Each row was made from one walk, in order. Every step used is in the known rows, and no mark comes twice. Write each row's walk.
In the rows, 128 means zero.
Known rows
bovef visan mibobi kikar: [119 134 146 152 142 161 140 173 110  77 129 113  35 140  79 132 125 131
 100 129  77 135 165 127 132 125 135 126 192 140 176 134 118 117 139 152
  92 155 145 106 113 121  61 133 100  94 110 118]
kekab moto mibobi kikar: [ 92 185 164 179 137 150 125 111 180  92 128 136  40 125 121 132  92 127
 134  71 119 133 112 128 112 121  92 178 143 115 130 147 157 150 128 115
 109 131 169  76 157 156 118 150  90 135 156 127]
moto lenut: [163 140 130 111 115 140 137  96 111 128 140 128 137 122 135 147  87 113
 139  99 126 128 146 138 125 126 124 149 147 150 121 136 135 122 115 138
 123 129 120 118 149 157 140 142 116 115 116 109]
lopav gefigad lenut moto kekab nugi: [145 101 104  98 110 159 103 180 149 103 135 159 121  82 116 177 132 173
 106  95  54 104  94 174  98 141 152 174 135 170 119 108 124 130  70 177
 187  92 198  71 157 148 145 204 125 105 144 158]
liden lerab kekab: [153 114 134 115 143  85 116 117  88 171 172  90 110 102 128 135 109 136
  91 130 142 149 124  91 136 149 158 116 124 173  76 107 111 128 121 162
 110 134 126 124 109 146 162 158  65 163 143 129]
nugi kekab lerab liden: [ 93 145 148 162 114 124 143 113 129 183 119 158 124  88 161  99 141 170
 105 157 102 121 161  89 121 113 100 160  77 188 118  95  82 145 127 134
 119 133 169 112 139 152 118 163  91 119 133 188]
lenut moto kekab nugi: [108 121 115  98 116 155  80 133 126 150 106 142  99 116 140 124 123 184
 118  98  97  95 103 175 100 119 130 138 132 124 108 106 126 162 117 171
 157 100 161  94 156 137 130 157 128 123 159 168]
liden lerab: [144 130 124  93 159  99 119 140 115 144 145 101 123 125 103 132  99 109
 105 114 134 132 125 121 133 128 140 114 119 150  83 122 124 114 160 156
 130 143 125 154 122 135 136 150  87 139 135 127]
gefigad lopav: [125 110 128 123 119 141 127 139 123 154 159 140 144 140  95 137 135 130
 123 123 109 137 137 127 125 128 145 152 135 147 149 108 123 113 137 131
 132 123 129 114 137 123 108 160 158  99 134 136]
lopav gefigad lenut moto: [143  89 106  96 124 123 114 194 137  66 153 153 140  80 109 162 142 108
 114 104 110 105 130 160 119 140 141 154 128 167 148 109 120  89  69 149
 167 108 180  96 164 126 174 199 125  92 127 124]
nugi kekab lerab: [ 95 123 151 127 121 129 137 120 167 171 112 149 104 130 158 138 138 165
 117 175 106 103 147 125 127 125 144 158 105 184 120 108  77 144 139 163
 119 131 174 114 125 139 123 166  97 124 141 187]
nugi kekab moto lenut gefigad lopav: [115  80 171 151  62 149 144  84 157 144 170 166 128 155 141 149 106 164
 129  85 107  78 175 150 119 128 145 169 122 150 121  62 119 109  69 154
 159 133 209  57 166 140 123 234 140  87 122 169]
liden lerab kekab moto lenut gefigad lopav: [152  81 152 138  73 100 127  88 108 175 217 126 113 104 138 158  75 155
 104  81 118 129 136 117 109 152 138 173 127 170  89  67 126  90  71 165
 142 135 164  69 161 149 168 239 107 133 128 155]
kikar mibobi moto kekab: [171 156 178 179 126 155 118 107 123 126 132 135  82 133 136 136  61 157
 118  81  96 122 137 153 119 159 128 157 104 105 106 108 184 163 165 122
 155 136 199  87  93 136  97 116 146 156 104  91]
moto kekab nugi: [130 141 129 133 116 163 119 116 140 163 107 132 107 128 133 145 118 196
 123 120  69 131  92 146 106 126 144 143 134 136  98 121 130 170 131 158
 146 114 151 103 121 146  99 132 127 142 146 163]
pesib bovef visan mibobi moto kekab: [149 163 177 171 153 193 124 171  91 110 133 182  17 115  77 163  84 145
 108 120  35 112 156 176 129 145 121 135 205  83 113  80 145 120 172 157
 133 144 140  52  81  65  41 114 126 108 121 155]
bovef pesib: [153 155 166 102 152 131 119 125 123 123 153 139 138 126 118 119 136 106
 136  93 116 137 132 141 138 119 134 102 123 143 142 107 146 103 124 114
 153 128 131 124 142  95  84 144 151 113 130 104]
pesib bovef: [129 128 118 127 128 160 133 136 119 149 120 181  94 128 121 143 138 123
 119 159 101 141 111 134 142 128 114 114 156 110 128 106 104 120 138 142
 117 125 133 107 126 106 138 146 124 127 130 141]
visan mibobi: [114 132 127 141 125 108 116 136 122 104 128 133  91 123 116 136 124 125
 118 119 123 122 157 127 148 125 148 116 129 134 105 136  95 142 133 143
 124 154 127 120 135  98 103 136 107 129 134 134]
visan mibobi zevun: [152 162 171 145 140 115 122 131 137  94 157 131  80 111 111 143  93 155
 156  87 111 124 171 122 161 144 135 119 133 147 114 141 110 137 130 144
 125 162 144 115 144 111  96 138 114 130 158 104]
gefigad lenut: [161  99 116 127 130 133 139 153 140 111 145 135 155 118  86 163 125 124
 130 112 112 127 133 129 118 146 150 151 135 162 139 123 151 111 116 148
 153 102 134 116 140 129 145 163 114 109 116 126]
kikar mibobi moto lenut gefigad: [186 128 141 161  74 139 126  98 112 102 145 136 109 149 140 135  47 141
 137  78 120 122 164 140  91 151 104 160 119 121 132 102 165 120 104 131
 148 135 204  84 137 160 115 181 158 111  60  77]
zevun mibobi kikar: [128 153 112 161 164 164 159 139 138 109 122 104  46 162 133 130  98 136
 110 114  99 138 145 124 149 104 119 153 156 148 192 140 168 153 137 124
 108 101 156  94 165 129 126 134  83 142 114 115]
pesib bovef visan mibobi moto: [137 144 149 154 153 174 129 188 104  90 140 178  17 122  64 130  93 109
 120 160  75 122 165 164 138 142 110 124 192  94 144  88 132  95 172 162
 123 152 133  61  88  71  42 135 135  89 115 150]
lenut moto mibobi: [ 90 156 101  89 151 114  64 139 112 123 106 137 103 120 117 126 123 102
 121  69 167  93 143 144  93 109 121 146 152 112 101 113 128 145 118 134
 120 100 136 102 155 127 128 160 102 104 156 113]
pesib bovef visan mibobi: [119 124 113 128 145 160 127 177  95 116 116 184  37 136  86 138 140 114
  95 180  84 124 149 148 147 123 142 103 191 104 135  84  90 110 155 171
 108 147 120  93  86  73  68 145 121 101 117 149]
lopav gefigad lenut: [167 111 118 133 123 132 153 178 151  76 158 144 146  96 103 181 139 116
 120 124  86 138 116 130 125 147 153 161 132 178 140 131 127  94  82 132
 158 119 167 109 130 139 148 173 128 109 117 120]
gefigad lenut moto mibobi zevun: [165 161 133  87 171 126  86 161 139  93 145 143 119  99  72 167  87 124
 163  22 134  95 157 143  97 147 126 166 163 155 119 117 164 121 104 152
 146  82 157  85 176 142 140 197  94  89 167  89]
liden lerab kekab moto mibobi zevun: [151 192 188 149 174  82 105  95 154 144 190 113  43  79 132 135  49 148
 138  62 153 130 120 102 129 168 126 153 122 148  45 110 148 146 120 147
 118 136 153  80 126 158 140 168  56 183 201 114]
gefigad lenut moto: [136  78 105  87 133 125 100 171 125 100 138 147 147 106  94 150 130 114
 125  92 139  90 144 161 113 139 133 147 133 151 145 106 148 108 107 163
 166  90 144 101 175 121 170 187 113  92 127 131]
bovef visan: [136 124 124 114 147 149 142 160 110 117 120 124 108 136 105 118 137 118
 117 159 115 115 135 141 110 133 132 128 165 115 160 103 145 106 139 139
 120 122 114 123  81 123  84 117 140 100 106 131]
lenut moto kekab: [119 125 142 102 129 140  81 127 100 137 114 140 122 105 143 147 123 147
 109  69 116  82 134 172 112 124 120 139 145 103 111 105 142 146 115 141
 149 109 150 105 152 114 153 133 118 125 142 136]
nugi kekab: [115 110 152 129 132 133 135 114 135 141 126 127 125 151 130 122 138 145
 115 133 131  96 165 123 146 120 169 112 113 153 109 106 104 142 119 148
 127 133 171 117 111 137 118 153 100 123 139 142]

Which walk is each row?
[171 120 152 146  71 156 135 125 108 128 190 141 151 136  97 165  66 145
 157  59  81 127 172 143  84 140 101 189 164 141 147  96 160  78  93 129
 151 120 159  63 172 142 103 199 176  64  97 128]  mibobi moto lenut gefigad lopav
[173 150 116 159 123 156 150 118 120  99 149 119  89 149 146 151  36 135
 149  68 108 101 183 152 104 119  90 181 163 124 158 104 199 125  96 126
 150  96 156  55 179 117 114 158 127 119  82 122]  zevun mibobi moto lenut gefigad
[117 188 135 151 144 151 126 124 129 115 116 116  77 141 100 153 108 127
 121  71 103 154 126  99 102 112 114 162 178 142 128 155 138 150 127 117
  86 116 153 104 143 166 108 149  83 117 143  96]  moto mibobi kikar
[170 171 132  95 161 129 103 184 151  59 162 154 113  73  90 185  98 119
 151  33 108 104 141 140 102 152 132 177 161 172 118 122 138 106  67 139
 148  98 193  79 166 150 142 211 107  88 168  84]  lopav gefigad lenut moto mibobi zevun
[155 211 158 127 168 129 115 118 143 121 136 131  98 117 111 149  84 137
 165  59 123 129 139 111 113 139 123 149 157 133  97 138 146 146 125 118
 109 119 135 116 129 151  98 138 111 124 166  84]  moto mibobi zevun
[118 126 121 129 146 136 125 168 104  93 122 128  69 130  92 122 132 118
 109 147 109 111 167 139 130 125 152 112 164 122 136 112 112 121 145 155
 118 150 113 113  91  96  59 126 123 102 114 133]  bovef visan mibobi
[134 149 110 116 140 146 109 192 138  52 141 140  90  96  82 188 126 108
 110  48  87 128 127 129  93 127 129 193 177 179 152 139 133 109  70 139
 126  95 209  71 181 164 155 215  84  79 138  93]  lopav gefigad lenut moto mibobi kikar
[140 113 109 111 132  96 114 123 112 184 161  92  88 109 125 114 105 173
  95 158 120 159  94  94 122 141 166 120 115 189  71 111  96 142 121 191
 119 126 134 112 114 167 136 182  72 160 158 159]  liden lerab kekab nugi
[134 196 198 180 146 112 114  84 167 127 172 140  48  85 155 130  75 168
 161  75 143 125 121 107 125 169 111 169 133 127  86 115 152 162  89 119
 117 121 159  55 130 148 136 147  99 172 193 120]  lerab kekab moto mibobi zevun
[137  90 105  91 120 161  92 157 140 136 120 150 126 106 100 160 116 179
 117  83  81  93 107 176  90 134 150 161 136 154 118 102 149 148 104 192
 184  75 164  80 170 141 144 191 110 104 148 165]  gefigad lenut moto kekab nugi
[100 157 153 179 128 104 106  87 149 141 147 142  64  93 160 127 107 141
 124 101 157 124 108 112 112 141 127 171 126 118  77 110 138 169  94 121
 114 112 141  61 120 138 139 144  92 172 172 142]  lerab kekab moto mibobi
[156 158 157 128 162 167 138 173 111 103 142 182  24 123  81 144 107 136
 134 148  72 123 160 146 157 146 126 100 199 114 143  94 109 105 151 169
 106 154 132  89 100  81  66 145 125 101 140 123]  pesib bovef visan mibobi zevun
[161 150 151 172 112 167 115 112 148 139 122 136  64 139 130 116  60 195
 122 110  77 132 109 155 106 151 138 162  92 121 102 115 168 180 162 153
 162 126 207  71 100 158  73 142 153 147 118 121]  kikar mibobi moto kekab nugi
[110 113 166 184 106 112 127  95 153 137 165 136  77  90 177 112 120 155
 125 144 148 128 111 124 140 157 119 150  99 123 118 107 132 143  90 132
 134 132 146  73 128 126 164 137 114 173 149 160]  lerab kekab moto
[135  81 158 173  43 132 137  76 121 160 199 153 119 110 162 158 106 175
 128  92 111 123 136 128 105 152 121 189 136 145 136  72 129 107  41 137
 141 119 166  43 169 143 160 216 148 123 121 154]  lerab kekab moto lenut gefigad lopav
[103 161 124 159 112 116 137 130 122 170 125 155 128  64 160 102 131 154
 119 152 100 154 122  91 101 121  57 173  89 166 136 120 103 129 136 117
 122 125 126 126 153 142 129 141 118 128 125 170]  kekab lerab liden
[119  84 123 135  80 137 129 143 118 150 147 143 159 155 105 152 153 163
 123 108  95 127 136 118  98 124 136 147 147 133 150  90 112 100  90 123
 141 113 155 106 151 116 112 191 170  90 107 145]  lenut gefigad lopav
[133 196 186 198 116 153 129 124 116 167 140 159 111  44 151 133  70 187
 134  94  48 140 127 120  85 139  35 207 104 141 116 112 160 138 152 105
 146 123 145  83 149 136 103 113 122 133 127 176]  mibobi moto kekab lerab liden
[144 161 165 161 121 176 121 124 148 140 133 132  87 114 115 133  65 197
 147  99  58 126 106 159  99 142 112 166 132 124 104 124 169 153 145 153
 162 120 162  72 128 144  78 125 141 132 147 165]  mibobi moto kekab nugi
[137 138 155 142 103 141 137  83 165 107 154 150 100 106 157 132  68 112
 148 102 138 112 131 164 132 136  98 166 115 120 119 127 153 119 115 134
 147 143 138  89 163 146 148 148 128 138 134 139]  kekab moto lenut
[130 108 133  99 121 142  96 158 143 147 117 171 128  72 127 196 120 168
 121  95  78  89 120 179  85 150 115 202 135 173 131 103 136 128 125 179
 165  78 160  92 184 119 175 181 100 106 133 175]  gefigad lenut moto kekab lerab
[ 93 168 120 110 148 144  82 142 115 103 110 125  68 130 108 135 117 115
 116  52 130 116 135 128  94 105 103 163 176 128 142 137 132 142 116 132
  92 107 165  94 179 156 134 173  79  96 154 100]  lenut moto mibobi kikar
[148 161 186 167 153 166 120 163 102  91 141 133  51 113  86 152  75 151
 119  89  62  98 175 171 116 145 127 149 176 101 115 105 168 130 163 144
 142 145 134  74  86  88  32  94 127 112 119 139]  bovef visan mibobi moto kekab
[125 112 165 147 134  79 120 111 136 147 183 113  70  86 150 115  92 135
 103 131 152 131 109 118 144 157 134 134  90 145  75  96 128 127 126 156
 137 146 146  99 124 136 172 161  73 188 160 160]  liden lerab kekab moto
[148 185 171 209 107 144 124 105 113 165 133 167  81  68 163 112  64 185
 113 107  70 147 131 115  94 149  57 204  65 142 115 104 158 167 173 108
 144 134 194  83 120 147  99 130 133 149  99 132]  kikar mibobi moto kekab lerab liden
[ 93 157 137 134 111 129  91 129  93 179 113 169 120  44 177 122 131 175
 102  94  87 108 126 136  87 115  48 185 100 141 120  95 117 147 124 128
 138 105 147 104 179 129 156 144 109 122 137 178]  lenut moto kekab lerab liden
[127  96 146 149  56 145 140  98 151 132 174 164 131 132 135 154  97 144
 142  80 106 110 141 154 102 133 106 180 131 128 142  87 141  98  77 134
 160 131 167  69 184 129 134 208 170  99 111 154]  kekab moto lenut gefigad lopav
[128 127  90  87 156 120  77 164 124 102 121 149 132 109  77 162 117 100
 127  54 147  92 145 145  85 128 140 167 158 148 108 110 149 128 107 153
 148  72 137  87 168 130 147 189  90  89 144 113]  gefigad lenut moto mibobi
[161 176 153 174 175 167 137 129 134 119 133 121  66 130 138 151  46 149
 127  75  84  95 154 160 129 128 116 178 149 105 128 113 214 167 157 111
 161  95 149  59 141  95  94  96 114 165 122 135]  zevun mibobi moto kekab
[178 159 160 140 119 151 136 109 122 102 167 126 116 109 117 144  39 112
 161  81 111 127 161 153 115 145  92 170 145 140 126 138 177 105 130 131
 140 135 133  86 150 153 113 136 130 108 113 110]  mibobi moto lenut
[161 115 136 150  91 192 135 171  73 112 176 196  61 141  53 174  77 129
 125 112  37 120 192 166 100 137 115 162 230 119 157  58 122  62 119 169
 130 140 152  28 131  86  38 213 168  41  83 148]  pesib bovef visan mibobi moto lenut gefigad lopav
[162 115 149 147  92 164 134 164  86  93 183 143  94 140  59 162  69 136
 135  80  65 109 210 158  85 142 125 174 200 137 157  80 145  71 110 156
 142 141 145  51 136 108  31 194 167  40  84 135]  bovef visan mibobi moto lenut gefigad lopav
